Each row was made from one walk, in order. Every step used is in the known rows, and no mark comes twice. Write each row's walk.
Known rows:
dugi > nimani > nudam > fotomaz > gupat > zarug > pone: [ 0.37  3.99  0.97  0.37  2.16  0.81  0.09  1.99 -0.69  2.68 -6.02 -3.40
  0.14  0.18  0.42 -0.45  1.02  0.80 -0.03 -5.22 -0.06]
fotomaz > gupat > zarug > firug: [ 0.14  0.14 -2.13  0.72  0.38  0.28  0.01 -0.09 -0.19  1.41 -6.05  0.93
  0.14 -0.50 -2.94  0.09  0.20  0.49  0.48 -0.73  1.42]
nudam > fotomaz: [ 0.41  1.51  1.15 -1.29  0.34 -1.06 -0.02 -1.28 -0.64  1.02 -0.79 -2.28
  1.28  0.54  0.34 -1.92 -1.51  1.03  0.82  0.16 -0.64]
zarug > gupat > nimani: [ 0.81  1.62 -1.94  0.90 -0.16 -0.38 -2.23  1.06 -0.72 -1.07 -1.09  2.49
  3.06  0.35 -0.58 -2.26 -1.28 -0.98 -1.17  1.31  0.07]
dugi > nimani > pone > zarug: [-0.51  0.14  2.02 -1.36  1.22  0.26 -1.61 -0.24 -1.88  0.98 -3.03  0.20
  0.93  0.35  0.11  0.17  2.58  2.69  2.30 -4.08  0.34]
zarug > firug: [-0.16 -1.43 -1.14  0.36 -0.55 -0.13  1.01 -1.51 -1.23  0.39 -0.79  0.69
 -0.61 -0.20 -2.37 -0.31  1.00 -0.44  0.07  0.56  0.57]
fotomaz > gupat > nimani > pone: [ 2.30  0.91  1.61 -1.15 -0.15  0.42 -3.44  1.87 -1.61  0.23 -4.31  1.77
  2.13  0.16  0.48 -1.14  1.00  0.01 -0.49 -1.31  0.04]
zarug > pone > nimani > gupat: [-0.32  1.33  0.58  2.44  1.09  0.45 -0.33  1.24  0.41 -0.67 -3.14 -0.47
 -0.32  0.22 -1.93 -1.12  3.51  0.41 -0.08 -1.70  0.34]
dugi > nimani: [-0.89  0.69  1.67  0.88 -1.30 -0.05 -0.58  1.56  0.31  0.37 -0.10  0.62
  0.01  0.33  0.03 -1.12 -1.47 -0.37 -1.08 -1.26  0.28]
fotomaz > nudam: [ 0.80  2.11 -0.97  1.20  0.21 -0.05 -0.08  2.08  0.83 -0.22 -0.17  0.67
  0.59  0.97  0.94  0.49  0.50 -0.12 -0.37  0.62  0.45]
nudam > nimani: [ 1.13  0.95 -0.27 -0.70  0.65 -1.44  0.14  1.79  0.35 -0.47 -0.85 -0.44
  2.41  1.07 -0.10 -0.38  1.64 -1.64 -2.74 -0.26  0.78]
fotomaz > gupat > zarug > pone > nimani: [-0.25  3.32 -0.63  2.14  1.35  1.03 -0.19  2.49 -0.21  0.28 -5.76 -2.92
  0.57 -1.44 -1.24 -1.33  1.71  0.59 -1.47 -2.44  1.17]
fotomaz > gupat: [ 2.35  1.83 -0.22  1.17  0.27  1.33 -2.21  2.46  0.62  0.88 -2.64  1.32
 -0.30 -1.43 -0.89  0.17 -0.56  0.40  0.14 -0.97 -0.22]
nimani > gupat > zarug: [-1.40  0.29 -0.58  0.25  1.33 -0.72 -0.07 -0.19  1.83  0.34 -6.02  0.84
  0.85  1.79 -1.17  0.39  0.92  1.37  1.46 -1.26  1.12]
nudam > fotomaz > gupat > nimani > dugi: [ 1.40  1.63  1.00  1.88 -0.03 -2.50 -4.25 -0.71  0.48 -0.93 -2.95  0.71
  2.79  0.38 -2.14 -2.88 -2.27 -0.58 -1.89 -0.68 -1.92]
fotomaz > gupat > nimani: [ 2.85  2.41 -0.13  1.86  0.05 -0.03 -2.84  2.35 -0.13 -0.36 -2.80  2.87
  1.58  0.63 -0.96 -1.29 -1.02 -0.70 -0.51  0.38 -0.44]
nimani > nudam > fotomaz > gupat > zarug > pone: [ 0.73  3.55  0.15 -0.08  2.81  0.77  0.41  1.13 -0.90  2.45 -6.02 -3.68
  0.15  0.05  0.36  0.03  1.78  1.00  0.50 -4.50 -0.15]
fotomaz > nudam > nimani > gupat > zarug: [-0.23  1.96 -1.32  0.46  1.81 -1.64 -0.03  2.01  2.55 -0.06 -6.68  0.91
  2.75  2.94 -0.66  0.41  2.27  0.23 -0.51 -1.05  1.97]
nudam > fotomaz > gupat > nimani: [ 3.12  3.27  0.67  1.07  0.30 -0.82 -2.86  1.53 -0.58  0.35 -3.19  1.48
  2.39  0.98 -0.77 -2.48 -1.95 -0.04  0.00  0.56 -0.98]
nudam > fotomaz > gupat > zarug: [ 0.59  2.93 -0.36 -0.33  1.26 -0.18 -1.26  0.84  0.87  1.86 -7.08 -1.12
  1.77 -0.03 -0.55 -0.75 -1.91  1.87  0.89 -1.53  0.62]
fotomaz > nudam > nimani: [ 1.75  2.73 -0.97  0.32  0.82 -1.48  0.15  3.45  1.09 -0.71 -0.97  0.11
  2.90  1.86  0.71 -0.02  2.07 -1.71 -3.06  0.27  1.27]
nimani > nudam > fotomaz: [ 1.41  1.45  0.46 -2.74  0.70 -0.49  1.01 -0.15 -0.77  2.26 -0.75 -2.15
  1.15  0.98  0.63 -2.02 -0.94  0.83  0.61 -1.80 -0.91]
zarug > gupat > nimani > nudam > fotomaz: [ 1.95  2.44 -0.80 -2.18  0.66 -0.75 -0.50  0.48 -1.29  1.58 -1.36 -0.56
  3.14  1.14  0.33 -3.37 -1.80  0.23 -0.15 -0.99 -0.89]
pone > nimani > nudam: [ 1.15  0.76 -1.51 -1.14  0.07  0.89  1.37  2.53  0.00  1.13 -0.89 -0.55
  0.61 -0.32 -0.50 -1.83  0.61 -0.07 -1.56 -2.29  0.38]
zarug > gupat: [-0.20  0.78 -2.53  0.01  0.03  0.87 -1.54  0.92 -0.20 -0.05 -0.48  0.86
  1.57 -1.79 -0.38 -1.15 -0.90  0.05 -0.72  0.30  0.33]

Which walk is each row?
[-0.52  0.22  1.71  1.67 -0.49 -0.24 -1.34  1.30  1.48  0.02 -1.94  2.49
 -0.31  1.47 -1.34 -0.71  0.55  0.23  0.47 -1.46  0.17]
dugi > nimani > gupat
[ 1.93  1.20 -2.49 -1.15  0.40  0.50 -0.52  2.18 -0.78  0.73 -0.77  2.14
  2.37  0.83 -0.07 -1.88 -0.36 -0.93 -1.16 -1.42 -0.29]
zarug > gupat > nimani > nudam
[-1.47  1.00 -1.04  0.80  0.98 -0.58 -0.08  0.73  1.90 -0.03 -6.85  0.34
  1.54  1.10 -1.91 -0.92  0.97  1.47  0.36 -1.08  1.76]
pone > nimani > gupat > zarug
[-1.96  1.86  1.34  1.83  1.94  0.06  0.29  0.40  0.11  0.57 -5.20 -1.86
 -0.44  1.36 -0.34  0.47  2.89  0.47  0.52 -3.69  0.59]
dugi > nimani > gupat > zarug > pone
[ 0.35 -1.21 -0.34 -0.71  1.04 -0.50 -0.57 -2.26 -3.26  0.44 -3.46  1.48
  1.07  0.77 -2.46 -0.33  3.47  1.41  2.17 -1.46  0.54]
gupat > nimani > pone > zarug > firug
[-0.22  1.21 -2.89  0.14  1.77  0.90 -1.80 -0.10 -0.85  0.17 -1.52  1.05
  1.76 -1.46 -1.05 -0.36  0.74  1.98  1.75 -1.27  0.23]
pone > zarug > gupat
[ 0.80  1.93 -2.22  1.10  1.27 -0.37 -2.49  0.27 -1.29 -0.90 -1.83  2.65
  3.20  0.57 -1.12 -1.65  0.00  0.60  0.81  0.15 -0.13]
pone > zarug > gupat > nimani
[ 0.65  0.47  0.40 -1.10 -0.53  0.70  0.83  2.46  0.15  1.96 -0.03  0.57
 -0.18  0.76  0.46 -0.97 -0.53 -0.56 -1.10 -3.45 -0.11]
dugi > nimani > nudam
[-1.14 -0.18 -0.08  1.78 -0.69 -1.73 -1.93 -0.67  1.00 -1.65 -1.35 -1.18
  1.57 -1.28 -2.52 -2.53 -0.77 -0.44 -3.29 -0.84 -0.50]
pone > nimani > dugi
[-1.38 -1.08 -1.91  0.01  0.18 -0.65  1.43 -1.69 -0.55  0.84 -4.41  0.03
  0.29  0.41 -2.42  0.04  0.63  0.24  0.32 -0.09  1.55]
gupat > zarug > firug
[ 0.48  1.04 -1.85 -1.88  1.94  0.45 -2.39  0.92 -1.64  0.25 -3.32  0.48
  3.59 -1.17 -0.39 -0.59  2.67  1.56  0.28 -2.47  0.97]
nudam > nimani > pone > zarug > gupat
[-1.38 -0.77 -1.99  1.10  0.29 -0.68  0.94 -0.93  0.29  0.35 -6.26  0.91
  0.59  0.65 -3.91 -0.99  1.71  0.65  0.40 -0.31  1.86]
pone > nimani > gupat > zarug > firug
[-0.50  2.05  0.14  1.89  0.72  0.73  0.58  1.47 -0.99 -0.49 -1.55 -3.19
  0.01 -1.28 -0.74 -1.62  2.29 -0.19 -1.75 -1.41  0.48]
zarug > pone > nimani
[ 2.06  1.95  1.52 -1.45  2.30 -0.31 -3.08 -0.44 -2.53  1.05 -5.05  0.47
  2.55  0.83 -0.34 -0.96  2.10  3.02  3.09 -2.92 -0.37]
nudam > fotomaz > gupat > nimani > pone > zarug
[ 3.06  3.33  0.94 -0.54  0.13  0.92 -1.71  3.10  0.15  2.90 -3.20 -0.03
  0.64 -0.44 -0.26 -2.01 -2.09  0.83 -0.02 -3.01 -0.84]
dugi > nimani > nudam > fotomaz > gupat
[-1.98  0.66  0.36  0.85  0.46 -0.79 -0.49  0.71  2.05  0.58 -6.05  1.25
  0.92  2.03 -1.13 -0.26 -0.04  1.02  0.72 -1.99  1.36]
dugi > nimani > gupat > zarug
[-0.07 -0.25  0.32  0.48  0.30 -3.01 -1.81 -0.47  1.18 -1.56 -0.97 -0.85
  2.73  0.46 -1.61 -1.11  0.64 -1.90 -4.15 -1.26 -0.59]
nudam > nimani > dugi
[ 2.06  2.78 -1.01 -2.07  1.80 -0.81 -0.65 -0.13 -1.73  1.76 -1.98 -0.41
  3.28  1.34 -0.08 -2.96 -0.74  1.46  1.42 -1.93 -1.01]
pone > zarug > gupat > nimani > nudam > fotomaz
[-0.64  0.96 -0.86 -1.13  0.95  1.14 -2.84  0.69 -1.65  0.71 -2.96  1.05
  2.31 -1.47 -0.32 -0.93  1.14  2.18  1.13 -2.93  0.71]
dugi > nimani > pone > zarug > gupat
[ 0.16  1.80 -1.34 -0.67  1.50  0.99  2.03  2.27 -0.61  1.46 -3.45 -2.75
  0.40 -0.08 -0.21 -1.17  2.28  0.14 -1.50 -4.05  0.70]
gupat > zarug > pone > nimani > nudam
[-0.03  0.42 -0.09  1.71  0.10  0.02 -0.83  1.36  1.30 -0.65 -2.90  1.35
  0.41  0.33 -2.32 -1.58  1.64  0.72  0.00 -0.34  0.67]
pone > nimani > gupat
[ 1.03  0.46  0.21  0.40  1.08 -1.35 -0.68  1.57  1.55 -0.59 -2.58  1.74
  1.61  2.08 -1.43 -0.16  3.01 -0.79 -0.87 -0.75  0.60]
nudam > nimani > gupat
